What can hang from each mark:
z122: z875
z744: z875
z599: z875
z150: z875
z48: z367
z741: z376
z367: z48 z741
z875: z122 z367 z599 z744 z948

Known rows, with every way that one mark hangs from another:
(z875 z122 z367 z599 z744 z948): [-5.74 -2.73 -4.19  0.58  1.17 -1.66 -1.46  3.08 -4.02  1.18 -0.38  2.29
 -5.23 -2.17  1.81  4.45 -1.63 -2.57 -2.90 -2.84  0.44  4.29  0.92  0.25]
(z599 (z875 z744 z948)): [-3.62 -3.57 -3.54 -0.03 -1.03 -2.09  2.91  1.70 -2.88  0.11 -2.18  2.40
 -3.69  1.85  0.07  2.39 -1.84  0.95 -1.72 -0.03  0.36  0.74  0.59  0.49]
(z367 z48 (z741 z376)): [ 0.33  0.27 -0.33 -0.87 -1.53  0.86  3.10  0.21 -2.33  2.07 -3.67  5.02
 -3.97  0.37 -0.96 -1.56 -1.81  6.79  0.38  0.34 -0.38 -0.34  2.02 -2.96]
(z599 (z875 z122 z744 z948)): [-4.26 -3.40 -4.28  0.50 -0.41 -1.48  2.24  1.91 -2.99 -0.46 -1.66  1.72
 -3.52  0.94  0.74  2.63 -1.34 -0.43 -1.71 -0.39  0.16  3.34  0.79  0.80]
(z744 z875): [-1.71 -4.08 -1.44 -0.09 -2.21 -1.72  3.14 -0.67 -2.57  1.14 -1.91  4.86
 -3.06  2.91 -1.50 -0.30 -3.02  3.59 -0.78  0.86  0.31 -1.24  0.55  0.37]
(z599 z875): [-1.93 -4.39 -2.15 -0.49 -1.74 -1.95  3.85  0.47 -2.46  0.36 -2.91  3.82
 -3.38  2.79 -1.14  2.89 -1.79  2.80 -0.91  0.20  0.29 -0.85  0.46  0.12]
(z367 z48): [ 0.91 -2.13 -0.77 -1.79 -1.46 -0.70  2.23 -0.12 -2.70  2.04 -3.22  4.07
 -3.73  1.66 -1.56 -0.15 -2.12  6.81 -1.18  1.58  0.39  0.32  0.90 -0.31]
(z744 (z875 z122)): [-2.29 -3.94 -2.16  0.49 -1.60 -1.14  2.44 -0.42 -2.69  0.53 -1.36  4.20
 -2.93  1.97 -0.82  0.06 -2.61  2.40 -0.83  0.44  0.12  1.37  0.71  0.85]
(z150 (z875 z122 z367 z599 z744)): [-3.88 -1.61 -3.02  0.89 -0.31 -0.25 -0.32  1.93 -3.41  2.27 -1.62  3.82
 -5.19 -1.18 -0.17  3.54 -2.88  1.86 -1.73  0.19  0.09  1.60 -0.38  2.36]
(z122 (z875 z367 z599 z744 z948)): [-3.43 -3.94 -1.68  0.57  0.44 -3.16  0.37  0.96 -3.21  1.72 -0.69  3.09
 -3.61  0.95  0.40  1.73 -3.17  1.02 -1.86 -1.74  1.03 -0.75  0.81 -0.48]
(z150 (z875 z367 z599 z744 z948)): [-3.20 -1.80 -2.99  0.41 -0.81 -2.13  0.21  1.96 -3.76  2.71 -1.66  3.77
 -5.38 -0.34 -0.09  2.81 -2.85  3.43 -2.18  0.84  0.54 -0.44 -0.26  1.36]
(z367 z48 z741): [ 0.08  0.05 -0.39 -1.22 -1.57  1.20  3.06  0.06 -2.94  1.97 -3.16  4.56
 -4.52  0.70 -0.40 -1.70 -1.74  6.02  0.06  0.85 -0.04  0.28  1.80 -0.80]
(z875 z122 z367 z744 z948): [-4.77 -2.24 -3.79  0.31  0.84 -1.21 -0.19  2.24 -3.35  0.38 -0.54  1.74
 -4.64 -1.89  0.73  3.22 -2.05 -1.32 -2.88 -0.61  0.13  4.73  0.90  1.47]
(z150 (z875 (z367 z741) z599 z948)): [-2.08 -1.70 -2.16  0.28 -1.47 -2.42  1.38  1.07 -3.82  2.70 -1.80  4.56
 -5.52 -0.07 -0.02  2.15 -2.19  5.09 -1.27  0.95  0.51 -1.25  0.33  0.55]
(z122 (z875 (z367 z48) z599 z744)): [-2.17 -3.63 -0.75  0.26  0.89 -1.10 -0.08  0.73 -2.95  2.08 -1.59  3.90
 -3.80  1.10 -0.26  1.33 -3.55  1.43 -1.49 -1.52  0.89  0.18  0.79 -0.75]
(z875 z122 z744 z948): [-4.74 -1.06 -4.12  0.07 -0.73 -1.46  1.13  1.90 -3.14  0.52 -0.69  1.05
 -3.60 -0.98  1.24  1.44 -1.76  0.96 -2.17 -0.22 -0.01  2.87  0.80  2.10]
(z48 z367): [-1.52 -1.85  0.03 -0.87 -2.76 -1.22  3.05  0.08 -2.42  1.47 -1.97  4.40
 -2.88  1.09 -1.88  1.64 -0.79  4.77 -2.12 -1.87  0.52 -1.73 -0.07  0.41]
(z150 (z875 z122 z599 z744)): [-3.93 -0.81 -3.25  0.74 -1.41 -0.41  0.61  1.72 -3.29  2.34 -1.67  3.33
 -4.49 -0.53  0.14  2.34 -2.62  3.51 -1.21  0.63  0.01  0.34 -0.48  2.62]
(z150 z875): [-1.08 -1.52 -1.61 -0.38 -2.83 -1.88  2.93 -0.07 -2.69  2.39 -2.57  4.27
 -3.99  1.38 -1.73  1.20 -2.86  7.74 -0.84  3.04  0.18 -2.94 -0.57  2.41]
(z122 (z875 z367 z744)): [-2.78 -3.49 -0.74  0.32  0.06 -1.49  1.36  0.07 -2.33  1.40 -1.33  3.48
 -3.17  1.30 -0.97  1.43 -3.99  1.74 -1.40 -0.34  0.61 -1.09  0.45  0.82]
(z744 (z875 z367)): [-1.61 -4.92 -1.19  0.10 -1.12 -1.52  2.23 -0.41 -2.72  1.08 -1.85  5.36
 -3.77  2.28 -1.79  0.97 -3.24  2.20 -1.30  0.51  0.41  0.06  0.63 -0.08]
(z150 (z875 z122 (z367 z48) z599)): [-1.07 -2.36 -2.13  0.22 -0.40 -0.68 -0.13  0.96 -3.59  2.42 -2.22  4.48
 -5.13 -0.36 -0.72  2.84 -2.30  4.79 -1.45  1.04  0.41  2.45  0.04  1.00]
(z150 (z875 z122 z599 z744 z948)): [-3.93 -0.88 -3.95  0.84 -1.30 -1.70  0.47  1.96 -3.76  2.11 -1.18  2.52
 -4.50 -0.67  0.87  1.90 -2.19  3.64 -1.67  0.80  0.21  0.87 -0.14  2.27]

Rows:
[-3.01 -2.55 -2.86 -0.56  1.05 -1.55 -1.24  2.82 -4.13  2.29 -1.67  3.34
 -5.62 -0.85  0.78  2.62 -2.14  0.28 -3.00 -1.70  0.81  2.87  1.13 -1.33] : (z875 (z367 z48) z599 z744 z948)
[-2.80 -3.63 -1.40  0.36  0.20 -2.80  1.19  0.35 -2.80  1.20 -0.88  2.76
 -3.20  1.18 -0.26  0.91 -3.46  1.96 -1.88 -0.22  0.83 -0.57  0.76  0.37] : (z122 (z875 z367 z744 z948))
[-2.36 -1.91 -3.29  0.37 -1.91 -2.85  1.22  1.00 -3.71  2.16 -1.41  3.20
 -4.20  0.15  0.38  2.03 -1.64  5.70 -1.37  1.25  0.46  0.11 -0.04  1.60] : (z150 (z875 z122 z599 z948))
[-5.19 -0.54 -2.59  0.62  0.60  1.92  0.61  1.97 -2.95  0.68 -1.30  3.16
 -5.20 -2.42  0.56  2.72 -2.42 -2.31 -1.37 -1.41 -0.52  3.76  1.14  1.67] : (z875 z122 (z367 z741) z744)
[-3.56 -4.38 -3.34  0.06  0.06 -1.94  1.95  1.91 -3.04  0.07 -2.12  2.93
 -4.38  1.24 -0.22  3.59 -2.10 -0.58 -2.21 -0.32  0.45  2.00  0.67  0.05] : (z599 (z875 z367 z744 z948))
[-5.37 -0.73 -3.51  0.76  0.71  0.10  0.38  2.36 -3.54  0.35 -0.56  2.05
 -5.18 -2.63  1.53  2.15 -1.84 -1.83 -2.01 -1.13 -0.16  4.64  1.52  1.10] : (z875 z122 (z367 z741) z744 z948)
[-4.80 -1.81 -3.50 -0.36 -1.24 -2.73  0.86  2.47 -3.64  2.14 -1.23  2.66
 -4.33  0.09  1.26  2.11 -1.92  1.46 -2.09 -1.91  0.56 -1.40  0.65  0.09] : (z875 z599 z744 z948)
[-4.18 -4.12 -3.35  0.61  0.57 -0.02  1.45  1.90 -2.71 -0.33 -2.09  2.99
 -4.27  0.41 -0.27  4.40 -2.09 -2.11 -1.74 -0.95  0.01  3.97  0.56  0.92] : (z599 (z875 z122 z367 z744))
[-0.76 -5.11 -2.48 -0.55  0.04 -2.38  2.17  1.00 -3.17  0.23 -2.69  3.58
 -4.36  1.96 -0.80  2.84 -1.52  2.29 -2.01  0.51  0.72  2.94  1.08 -1.22] : (z599 (z875 (z367 z48) z948))
[-3.06 -2.83 -1.91 -0.30 -0.61 -2.83  1.22  1.51 -4.01  2.03 -1.37  4.44
 -5.60 -0.42  0.93  2.94 -1.19  1.83 -1.57 -2.22  0.70 -0.80  1.56 -1.85] : (z875 (z367 z741) z599 z948)
[-1.68 -4.95 -1.92  0.11 -0.99 -2.86  2.07 -0.15 -3.18  0.87 -1.34  4.63
 -3.82  2.16 -1.09  0.46 -2.78  2.49 -1.73  0.90  0.61  0.73  0.90 -0.41] : (z744 (z875 z367 z948))
[-1.97 -0.10  0.36 -0.27 -2.80 -0.19  3.65  0.34 -2.11  1.51 -2.26  4.98
 -3.05  0.27 -1.51  0.68 -0.65  4.79 -1.00 -2.77 -0.02 -2.24  0.70 -1.48] : (z48 (z367 (z741 z376)))
[-2.98 -5.15 -2.84  0.84 -0.18 -2.59  0.53  0.67 -3.68  0.80 -0.63  4.28
 -4.06  1.02  0.23  1.69 -2.03  0.34 -1.77 -1.16  0.68  3.12  1.14 -0.85] : (z744 (z875 z122 z367 z599 z948))
[-4.25 -4.21 -4.04  0.57  0.65 -1.34  1.28  2.15 -3.17 -0.54 -1.57  2.21
 -4.27  0.31  0.43  3.96 -1.66 -1.85 -2.24 -0.73  0.24  4.71  0.85  0.52] : (z599 (z875 z122 z367 z744 z948))
[-1.21 -4.54 -0.70 -0.03 -0.43 -3.98  1.96 -0.61 -2.75  1.20 -1.03  3.38
 -2.93  1.99 -0.78  0.98 -2.93  3.98 -1.50  0.23  1.01 -1.34  0.88 -0.24] : (z122 (z875 z367 z948))
[-3.91 -2.22 -2.86  0.14  1.74  1.23 -2.02  2.72 -3.65  1.73 -1.61  3.44
 -5.41 -2.04  0.67  3.81 -2.15 -1.82 -2.36 -2.63  0.21  5.75  0.96 -0.08] : (z875 z122 (z367 z48) z599 z744)
[-2.35 -4.83 -2.58  0.67 -0.41 -2.29  1.37  0.08 -3.28  0.23 -0.77  3.86
 -3.65  1.22 -0.44  0.86 -2.33  1.20 -1.78  0.49  0.46  3.31  1.05  0.11] : (z744 (z875 z122 z367 z948))
[-2.36 -4.20 -2.44 -0.01 -0.55 -2.14  3.18  1.05 -3.13  0.07 -2.32  3.74
 -4.51  1.53 -0.19  2.88 -1.42  1.15 -1.29 -0.35  0.43  1.17  1.22 -0.91] : (z599 (z875 (z367 z741) z948))
[-3.08 -2.05 -2.59  0.12 -0.11 -1.55  1.42  0.95 -3.54  0.42 -0.86  2.94
 -4.85 -1.43  0.78  2.21 -1.06  1.22 -1.54 -0.59  0.13  3.35  1.72  0.21] : (z875 z122 (z367 z741) z948)
[-3.42 -4.21 -3.19 -0.01  0.30 -3.30 -0.37  1.69 -4.02  1.23 -0.66  3.12
 -4.86 -1.01  1.07  4.61 -0.89  0.57 -2.40 -2.33  0.76  2.99  1.13 -0.66] : (z875 z122 z367 z599 z948)
[-4.61 -3.02 -3.15  0.88  0.51  0.92  1.89  2.01 -2.80 -0.35 -2.06  3.18
 -4.65 -0.09  0.26  3.66 -1.97 -2.51 -1.21 -1.29 -0.20  3.96  1.00  0.75] : (z599 (z875 z122 (z367 z741) z744))
[-3.48 -3.07 -3.53 -0.22 -1.22 -3.55  0.96  1.37 -3.79  1.30 -0.72  2.45
 -3.81 -0.11  1.54  2.82 -0.50  2.61 -1.72 -1.81  0.61  1.27  1.03 -0.17] : (z875 z122 z599 z948)
[-1.55 -3.27 -0.53  0.07  0.59 -0.81  0.83  0.11 -2.54  1.53 -1.74  3.54
 -3.38  1.32 -1.02  0.50 -3.84  2.36 -1.47  0.00  0.68  0.56  0.75  0.19] : (z122 (z875 (z367 z48) z744))
[-2.91 -4.30 -2.40  0.70 -1.36 -1.50  1.68  0.18 -3.13  1.06 -1.20  4.53
 -3.32  1.77 -0.14  0.90 -2.25  1.57 -0.79 -1.13  0.36  1.13  0.78 -0.04] : (z744 (z875 z122 z599))
[-4.65 -2.08 -2.86  0.21  0.64  0.69  0.02  1.83 -2.75  0.71 -1.31  2.89
 -4.65 -1.70 -0.27  3.83 -2.74 -1.51 -2.19 -0.99 -0.21  3.84  0.50  2.12] : (z875 z122 z367 z744)
[-0.40 -3.19  0.37 -0.06  0.02 -1.06  1.93 -0.81 -2.60  1.51 -1.89  4.37
 -3.52  1.59 -0.99 -0.22 -3.14  4.07 -0.50  0.18  0.68 -0.31  1.30 -0.76] : (z122 (z875 (z367 z48 z741)))
[-1.80 -4.86 -0.29  0.11 -0.30 -3.00  1.29 -0.29 -2.80  1.95 -1.41  4.49
 -3.33  1.90 -0.77  2.31 -3.07  2.97 -1.07 -1.60  1.03 -2.39  0.65 -0.77] : (z122 (z875 z367 z599))
[-5.71 -1.47 -3.48  0.31 -0.54  0.02  0.10  2.39 -3.19  1.61 -1.19  2.68
 -4.15 -1.08  1.25  3.29 -1.94 -0.81 -1.51 -2.78 -0.03  1.47  0.47  1.37] : (z875 z122 z599 z744)
[-3.41 -3.83 -1.01  0.51  0.33 -1.79  0.53  0.66 -2.79  1.91 -1.19  3.88
 -3.58  1.11 -0.27  2.23 -3.66  0.78 -1.39 -2.00  0.82 -1.38  0.54 -0.16] : (z122 (z875 z367 z599 z744))
[-2.01 -1.49 -2.13  0.12 -0.39 -0.14 -0.16  1.73 -3.47  3.04 -2.52  4.56
 -5.52 -0.25 -0.85  2.30 -3.25  3.92 -1.83  1.04  0.38  0.72 -0.27  1.21] : (z150 (z875 (z367 z48) z599 z744))
[-3.00 -4.05 -2.46  0.46 -0.07 -0.28  2.62  1.01 -2.81 -0.33 -2.26  3.83
 -4.37  0.72 -0.26  3.79 -1.46 -0.36 -0.84 -0.96  0.00  3.10  1.12  0.05] : (z599 (z875 z122 (z367 z741)))
[-2.32 -4.53 -2.34  0.21 -1.83 -3.31  2.20  0.26 -3.46  1.49 -1.25  4.49
 -3.45  2.56 -0.09  0.10 -2.24  3.03 -1.26 -0.48  0.78 -0.85  0.89 -1.04] : (z744 (z875 z599 z948))
[-0.43 -3.18 -0.36 -0.04  0.06 -2.41  1.82 -0.54 -3.06  1.30 -1.39  3.52
 -3.53  1.47 -0.25 -0.60 -2.69  4.32 -1.06  0.32  0.92  0.28  1.63 -1.08] : (z122 (z875 (z367 z48 z741) z948))
[-2.47 -4.40 -2.17 -0.72 -0.54 -4.14  0.60  1.36 -3.87  2.10 -1.39  4.16
 -5.06  0.28  0.17  4.09 -1.48  2.35 -2.41 -1.80  0.98 -0.67  0.92 -1.39] : (z875 z367 z599 z948)
[-2.38 -4.09 -3.14 -0.13  0.66 -1.23  1.39  1.96 -3.20  0.26 -2.50  2.99
 -4.57  1.22 -0.27  2.76 -2.05  0.14 -2.34  0.10  0.50  3.66  0.95 -0.55] : (z599 (z875 (z367 z48) z744 z948))
[-3.75 -2.43 -1.90  0.61  0.10 -0.28  0.49  1.56 -3.14  1.60 -1.65  4.94
 -5.05 -1.78  0.44  4.26 -1.35  0.16 -0.66 -3.42 -0.12  1.58  1.49 -2.03] : (z875 z122 (z367 (z741 z376)) z599)
[-2.33 -5.19 -1.50  0.33 -0.88 -1.89  1.39  0.17 -3.20  1.60 -1.66  5.74
 -4.21  2.10 -1.11  1.75 -3.00  1.29 -1.35 -0.91  0.62 -0.21  0.69 -0.98] : (z744 (z875 z367 z599))
[-3.29 -3.99 -2.01  1.07 -0.31 -0.34  1.09  0.52 -3.41  1.00 -1.10  5.24
 -4.46  0.67  0.11  1.36 -2.36 -0.33 -0.77 -1.66  0.21  2.29  1.29 -0.77] : (z744 (z875 z122 (z367 z741) z599))
